Each row was made from one small tree. The marks that hang from a mark follow it in brackets, in the order of their numbers. Every link used is in the known rows. Write each row's tree.
(in the rows, 100 means zero)
Known rows:
Q872[Q337]: [109, 114, 103, 94, 112, 69, 96, 117, 93, 118, 98, 106, 119, 89, 105, 67, 125, 104, 104, 90]
Q554[Q872]: [83, 118, 96, 95, 88, 83, 103, 119, 99, 120, 100, 104, 111, 91, 99, 71, 113, 114, 115, 86]
Q337[Q872]: [102, 114, 95, 94, 99, 82, 109, 116, 100, 117, 97, 107, 116, 99, 75, 67, 120, 112, 115, 90]
Q337[Q872 Q991]: [99, 111, 91, 99, 113, 85, 114, 117, 96, 113, 98, 102, 121, 98, 84, 61, 122, 117, 119, 93]
Q495[Q872[Q337[Q991]]]: [90, 112, 92, 95, 131, 68, 99, 125, 95, 113, 104, 87, 126, 75, 120, 60, 132, 110, 112, 84]
Q495[Q872[Q337[Q991] Q554[Q776]]]: [82, 106, 86, 99, 125, 58, 93, 140, 111, 113, 118, 94, 130, 79, 116, 52, 145, 113, 114, 87]
Q495[Q872[Q273[Q86] Q337 Q554]]: [68, 112, 107, 92, 114, 43, 89, 126, 81, 120, 112, 98, 123, 70, 119, 61, 118, 99, 112, 72]
Q554[Q776[Q15] Q872[Q337]]: [97, 110, 95, 100, 85, 71, 73, 127, 122, 126, 99, 110, 119, 95, 104, 63, 144, 105, 110, 90]
Q972[Q776[Q15 Q554[Q872[Q337]]]]: [83, 112, 91, 95, 93, 61, 59, 120, 92, 125, 98, 108, 126, 87, 101, 59, 147, 96, 107, 90]
Q872[Q495]: [90, 119, 108, 96, 101, 72, 99, 125, 89, 120, 98, 99, 114, 92, 112, 63, 126, 115, 117, 80]
Q495[Q872[Q273 Q337 Q554]]: [76, 112, 101, 95, 126, 52, 90, 126, 91, 122, 113, 96, 122, 74, 127, 64, 122, 103, 113, 83]
Q273[Q86]: [98, 119, 105, 90, 92, 69, 102, 120, 88, 115, 98, 104, 119, 88, 82, 65, 111, 104, 109, 77]
Q337[Q872[Q273[Q86] Q495]]: [83, 112, 114, 99, 90, 61, 94, 119, 73, 126, 97, 105, 113, 95, 107, 61, 121, 117, 125, 70]
Q337[Q872[Q554[Q776]]]: [96, 108, 88, 99, 93, 72, 104, 131, 115, 118, 112, 114, 120, 103, 71, 59, 134, 115, 116, 93]
Q554[Q776 Q872[Q273]]: [93, 112, 101, 101, 83, 73, 81, 126, 101, 130, 106, 104, 112, 93, 115, 73, 120, 120, 115, 83]
Q776[Q15]: [103, 122, 102, 93, 102, 78, 92, 121, 107, 118, 92, 104, 121, 92, 78, 63, 121, 95, 110, 90]
Q554[Q776 Q872]: [93, 114, 92, 98, 77, 80, 91, 129, 112, 123, 105, 105, 113, 96, 98, 69, 128, 120, 114, 86]
Q554[Q776[Q15 Q972]]: [96, 118, 99, 97, 95, 73, 70, 135, 111, 126, 99, 104, 125, 84, 90, 59, 141, 85, 103, 92]
Q972[Q776]: [109, 119, 97, 89, 93, 71, 90, 124, 110, 116, 98, 102, 122, 94, 91, 64, 123, 112, 102, 85]
Q495[Q872[Q337[Q991] Q554]]: [73, 110, 89, 96, 135, 62, 105, 129, 97, 110, 112, 92, 128, 75, 118, 54, 131, 108, 115, 87]
Q776[Q554 Q972]: [75, 119, 101, 94, 116, 69, 79, 122, 51, 125, 104, 102, 123, 71, 99, 64, 126, 82, 104, 92]
Q872[Q273 Q495 Q554]: [72, 116, 112, 100, 112, 58, 96, 126, 77, 125, 108, 104, 114, 88, 126, 59, 117, 113, 121, 81]
Q872[Q337 Q495]: [94, 113, 109, 97, 110, 63, 92, 122, 85, 122, 97, 103, 116, 91, 128, 60, 135, 113, 112, 82]

Which tree is each row?
[77, 109, 89, 98, 96, 71, 94, 135, 103, 123, 112, 114, 122, 91, 84, 56, 138, 99, 110, 95] | Q337[Q872[Q554[Q776[Q972]]]]
[82, 109, 100, 97, 101, 54, 60, 116, 68, 131, 104, 106, 121, 83, 130, 67, 132, 108, 107, 85] | Q972[Q776[Q554[Q872[Q273 Q337]]]]
[72, 111, 104, 99, 94, 68, 92, 122, 89, 125, 98, 105, 110, 90, 137, 64, 134, 121, 118, 79] | Q554[Q872[Q337 Q495]]
[72, 110, 106, 102, 106, 63, 103, 123, 82, 126, 107, 109, 113, 97, 112, 58, 123, 118, 127, 83] | Q337[Q872[Q273 Q495 Q554]]
[74, 107, 100, 104, 125, 63, 77, 111, 48, 127, 106, 101, 120, 77, 136, 65, 125, 107, 117, 90] | Q776[Q554[Q872[Q273 Q337[Q991]]]]
[102, 107, 96, 97, 107, 59, 92, 132, 108, 119, 112, 113, 123, 92, 102, 58, 137, 107, 104, 92] | Q872[Q337 Q554[Q776]]
[68, 116, 110, 101, 91, 70, 89, 121, 80, 130, 100, 100, 106, 90, 138, 69, 117, 123, 125, 75] | Q554[Q872[Q273 Q495]]
[79, 116, 91, 93, 86, 69, 77, 122, 80, 122, 103, 104, 120, 87, 97, 65, 128, 110, 110, 86] | Q972[Q776[Q554[Q872]]]
[98, 104, 91, 102, 122, 61, 95, 132, 104, 114, 114, 107, 128, 91, 109, 52, 140, 113, 108, 95] | Q872[Q337[Q991] Q554[Q776]]
[88, 111, 121, 98, 105, 48, 80, 119, 66, 127, 98, 103, 116, 84, 137, 61, 126, 110, 113, 70] | Q872[Q273[Q86] Q337 Q495]
[82, 120, 108, 90, 101, 59, 90, 126, 83, 121, 104, 90, 120, 73, 106, 69, 110, 105, 115, 68] | Q495[Q872[Q273[Q86]]]
[88, 106, 103, 101, 104, 52, 86, 136, 101, 122, 112, 110, 119, 94, 124, 53, 149, 116, 113, 85] | Q872[Q337 Q495 Q554[Q776]]
[54, 119, 95, 97, 98, 75, 69, 122, 66, 130, 99, 105, 122, 72, 98, 62, 132, 77, 112, 93] | Q776[Q15 Q554[Q872] Q972]
[100, 120, 97, 91, 101, 64, 66, 124, 89, 121, 97, 103, 130, 89, 76, 58, 138, 91, 105, 91] | Q972[Q776[Q15 Q554]]
[61, 116, 100, 103, 77, 73, 66, 138, 105, 133, 99, 103, 116, 86, 123, 56, 150, 101, 116, 82] | Q554[Q776[Q15 Q972] Q872[Q495]]
[83, 107, 95, 102, 91, 67, 101, 137, 106, 121, 111, 111, 116, 105, 94, 53, 145, 123, 124, 86] | Q337[Q872[Q495 Q554[Q776]]]
[87, 107, 103, 101, 137, 57, 97, 118, 79, 119, 109, 105, 124, 83, 128, 57, 118, 106, 111, 92] | Q872[Q273 Q337[Q991] Q554]
[92, 114, 105, 94, 122, 58, 83, 121, 90, 125, 104, 91, 120, 74, 129, 70, 123, 105, 110, 79] | Q495[Q872[Q273 Q337]]
[83, 110, 92, 94, 95, 61, 70, 119, 78, 123, 103, 107, 122, 85, 112, 64, 139, 107, 105, 88] | Q972[Q776[Q554[Q872[Q337]]]]
[76, 114, 93, 91, 121, 59, 101, 129, 102, 115, 111, 98, 124, 76, 110, 61, 129, 102, 112, 85] | Q495[Q872[Q337 Q554]]
[55, 118, 104, 100, 104, 68, 59, 118, 56, 137, 100, 104, 120, 70, 117, 66, 125, 76, 113, 90] | Q776[Q15 Q554[Q872[Q273]] Q972]
[79, 104, 90, 106, 106, 68, 106, 137, 103, 117, 112, 106, 121, 103, 101, 47, 146, 129, 128, 88] | Q337[Q872[Q495 Q554[Q776]] Q991]
[82, 108, 101, 103, 117, 69, 90, 112, 82, 124, 101, 101, 117, 84, 140, 66, 117, 117, 115, 86] | Q554[Q872[Q273 Q337[Q991]]]
[86, 114, 109, 92, 110, 50, 82, 122, 82, 123, 103, 93, 122, 71, 122, 67, 120, 102, 110, 70] | Q495[Q872[Q273[Q86] Q337]]
[75, 117, 94, 99, 79, 79, 70, 133, 113, 129, 100, 106, 119, 84, 100, 62, 139, 92, 109, 90] | Q554[Q776[Q15 Q972] Q872]
[65, 118, 97, 97, 83, 63, 64, 129, 85, 127, 97, 102, 120, 91, 108, 55, 147, 106, 119, 82] | Q972[Q776[Q15 Q554[Q872[Q495]]]]
[58, 112, 97, 97, 108, 66, 72, 118, 51, 129, 104, 107, 119, 69, 124, 65, 134, 87, 105, 91] | Q776[Q554[Q872[Q337]] Q972]
[88, 111, 101, 98, 136, 61, 87, 121, 86, 120, 105, 86, 125, 73, 137, 63, 124, 111, 114, 82] | Q495[Q872[Q273 Q337[Q991]]]
[74, 115, 94, 98, 80, 78, 80, 133, 102, 128, 105, 104, 115, 83, 111, 66, 131, 105, 107, 87] | Q554[Q776[Q972] Q872]
[78, 109, 110, 103, 105, 63, 99, 120, 70, 122, 99, 100, 117, 94, 115, 55, 123, 122, 128, 72] | Q337[Q872[Q273[Q86] Q495] Q991]
[74, 108, 100, 102, 129, 58, 104, 126, 83, 115, 107, 103, 122, 87, 132, 48, 136, 115, 118, 87] | Q872[Q337[Q991] Q495 Q554]
